Each row comes from the steps of one walk. Every step used is in the known rows, and no mark comes twice. Write the walk behind each row, first mark first.
(in the rows, 128 means zero)
Known rows:
koma perur dagur ziga vagad: [115 122 125 153 141 130 134 104  72 156 136 103 162 130 107 140 138 133
 125 103 158 121 112  84  95]
lasoma perur: [ 81 175 120 164 105  79 110 108 149 143 149 174 156 149 105 143  98 145
 132 137 135 170 108  80 129]
koma perur: [ 97 129 163 158 140 101 129 141 114 133 128 128 139 112 121 175 109 149
 119 118 165 144 122  88 114]
peba perur sode ziga: [107 117 132  94 112 136 149 143 124 137  84 151 119 115 139  75 108 167
  98 147 106  86 108 117 121]
lasoma nepa vagad ziga peba: [139 130 197 177  88 151  39 157 137  87 145  93 104 120 126 213 157 101
 144 157 156 187 205 164 189]
sode ziga dagur perur koma: [183 116 137  58 189 134 158  91 110 151 121 137 129 144 131  96  84 127
 126  94 109  73 141 145 143]
koma perur sode ziga vagad: [152 116 141 116 198 129 137 126  54 168 130 104 141 132 121 120 106 186
 123 136 154 146 109  61 107]
dagur ziga peba perur: [113 126 102  87 125 152 145 153 152 103 125 106  96 141 153  64 136 120
  83 138 110  68 103 169 153]
perur dagur: [115 145 138 165  93 117 131  96 125 148 122 147 166 144 115 143 157 116
 152 120 120 141 108  98  82]
sode ziga peba: [193 122 149  80 182 147 153 139 153 133 135 107 115 152 142  79  85 135
 136 156 115 139 124 121 168]
koma perur dagur ziga: [103 113 124 154 126 118 113  90  70 146 130 112 161 141 116 150 138 130
 126 106 163 112 112  93  99]
ziga peba perur: [131 144 116  93 105 144 174 176 201 106  97 123  78  98 157  83 118 111
 105 145  94 122 134 149 148]
perur koma: [ 82 143 154 121 111 116 141 133  97 137 143 195 120 124 147 153 141 142
 107  91 130 153 131  87 122]
dagur perur lasoma nimim: [ 54 132 122 166 116 109 197 142  74 128  99 145 105  91 159 145 147  94
 128 105  72  95 121 189  83]
sode ziga peba perur koma: [170 112 135  61 151 157 163 137 143 131 117 128 103 132 150  65  82 129
 114 137 110 119 140 123 175]
sode ziga: [158 121 178 112 172 127 142 132 135 141 137 134 148 152 123 111  80 151
 134 144 130 131 111 107 150]
dagur perur koma: [ 98 123 136  95 108 119 192 130  74 130 113 193  82 121 148 117 159 108
 112  82  99 102 146 154 108]
nepa vagad ziga: [142  99 181 160  98 150  84 177 201  82 132 137 109 115  86 169 183 151
 166 152 178 190 152 142 142]
vagad ziga sode: [166 151 107 128 143 131 100 143 206  80 136 153 126 107 141 143 132 168
 169 151 143 154 114 158 123]
koma perur lasoma nepa vagad: [ 74 109 150 204 130  88 106 148  64 138 144  92 154  90 125 225 111 102
 117 123 155 163 150 105 126]
lasoma nepa vagad ziga: [121 129 213 190  82 139  34 154 129  92 147 106 121 121 117 227 156 109
 143 153 162 183 198 159 178]
koma perur lasoma nepa vagad ziga peba: [108 107 116 193 123 107  97 152  86 123 146  86 132  88 130 214 116 106
 128 132 157 179 156 116 133]
perur dagur ziga: [108 131 118 149 104 130 118  84  99 142 134 129 166 168 119 115 170 117
 133 116 124 100  91 119  93]
nepa vagad ziga peba perur: [155  95 154 132  89 169 100 188 220  74 116 123  79 101  99 136 178 136
 158 157 164 178 166 160 157]
vagad ziga dagur perur: [183 146  81 114 113 141 120 130 192  97 131 165 105 113 121 142 134 155
 154 113 128 114 129 168 100]
nepa vagad ziga peba perur koma: [150  92 148 120  83 174  99 179 199  78 120 139  75  99 105 137 185 135
 152 141 165 184 175 149 158]

Write each row's walk:
[ 99 126 122 210 109  97  88 153 109 123 157 101 152  92 127 224 128  87
 130 133 119 166 153 151 127] : perur lasoma nepa vagad ziga dagur
[121 148 143 123 172 146 167 167 127 137 162 107 142 140 112  88 141 148
  94 129 120 102  85 129 122] : dagur ziga vagad
[113 136 132  98 192 120 119 123 135 107 135 106 142 151 156  94 136 131
 107 134 123  60  93 181 144] : dagur ziga sode
[175 114 141  70 158 154 164 144 165 128 115 113 108 132 143  64  77 131
 122 152 107 115 131 132 173] : sode ziga peba perur
[186 128 155  84 197 127 132 106 151 148 131 118 154 147 122 111  68 145
 131 121 121  93 124 127 147] : sode ziga dagur
[119 115 111 140 132 129 118  93  79 143 129 100 144 142 126 135 139 121
 127 111 157 117 117  99 106] : koma perur dagur ziga peba
[ 66 170 110 142  93  85 110  92 108 153 157 206 145 147 119 143 108 144
 119 107 140 176 125  60 135] : lasoma perur koma
[140 142  99  80 118 149 162 165 168 120  93 119  75 113 164  63 133 132
 105 156  90 119 122 139 134] : ziga peba perur sode
[153 111 127 106 195 118 110 101  61 162 119 106 144 141 130 131  99 178
 124 125 154 116 113  78 111] : koma perur sode ziga dagur
[106 125 139 167 120 109 122  98  88 150 121 125 161 124 112 170 130 131
 141 106 160 142 123  77  92] : koma perur dagur
[171 140  69 122  64 167 121 154 213  85 123 153  89 104 136 111 144 149
 154 150 127 159 128 142 120] : vagad ziga peba perur dagur
[102 122 123 208 102 107  99 170 109 117 158  94 134  95 138 209 137  82
 130 149 116 187 152 149 138] : perur lasoma nepa vagad ziga peba
[134 132  96 126 113 145 125  88 110 136 132 111 144 168 132  92 171 104
 134 125 113 105 101 130 106] : perur dagur ziga peba
[103 112 120 195 133  99  86 136  84 131 148  91 151  86 121 227 108 111
 127 114 161 157 157 118 120] : koma perur lasoma nepa vagad ziga dagur
[135 142  87 109 159  96 178 117 137 144 112 130 127 105 134 134 117  93
 116  85  79  64 129 178  88] : ziga dagur perur lasoma
[141 145 112  73 150 117 165 100 126 142 110 159 108 118 138 126 130 107
 112  63  94  62 153 167 106] : ziga dagur perur koma
[ 69 123 117 128  57 137 146 119 142 126  90 152 140 113 124  95 138 117
 101 116 110  64 112 140 108] : peba perur dagur ziga
[102 162  68 146  95 107  98  60 116 153 149 146 162 179 110 101 128 118
 141 131 127 142 104  90 122] : lasoma perur dagur ziga peba
[121 134 110 128 140 126 116  71 108 134 124 115 171 160 134 103 165 109
 142 119 119  82  98 145 102] : perur dagur ziga sode
[192 118 142  66 195 132 158 101 133 148 118 123 134 147 126  93  79 127
 132 110 106  70 135 153 141] : sode ziga dagur perur
[124 125 122  98 136 117 179 129  72 138  95 156  88 143 147  88 168 138
 123 127  87  96 111 157  82] : dagur perur sode
[120 124  91  78 136 154 137 145 131 112 121 104  92 151 158  53 145 133
  82 145 108  66  95 163 144] : dagur ziga peba perur sode
[ 90 170  98 173  82  86 103  65 125 160 141 171 177 160  97 136 120 129
 153 128 131 168 110  69 106] : lasoma perur dagur
[164  98 147  97 148 152 139 149 136 127 122  87 112 121 140  97  85 100
 122 155 111 130 158 147 187] : sode ziga peba perur lasoma nepa vagad
[ 99 169  85 158 105 108 115  70 109 167 155 149 182 166  90 105 126 129
 137 125 128 148 101  74 109] : lasoma perur dagur ziga vagad
[168  99 161 138 106 165  93 183 214  76 133 117  85 115  97 147 185 139
 168 160 167 195 161 151 155] : nepa vagad ziga peba
[164 111 119  85 157 141 171 150 152 134 120 110 116 122 147  71  71 120
 119 152  99 122 122 130 162] : sode ziga peba perur lasoma
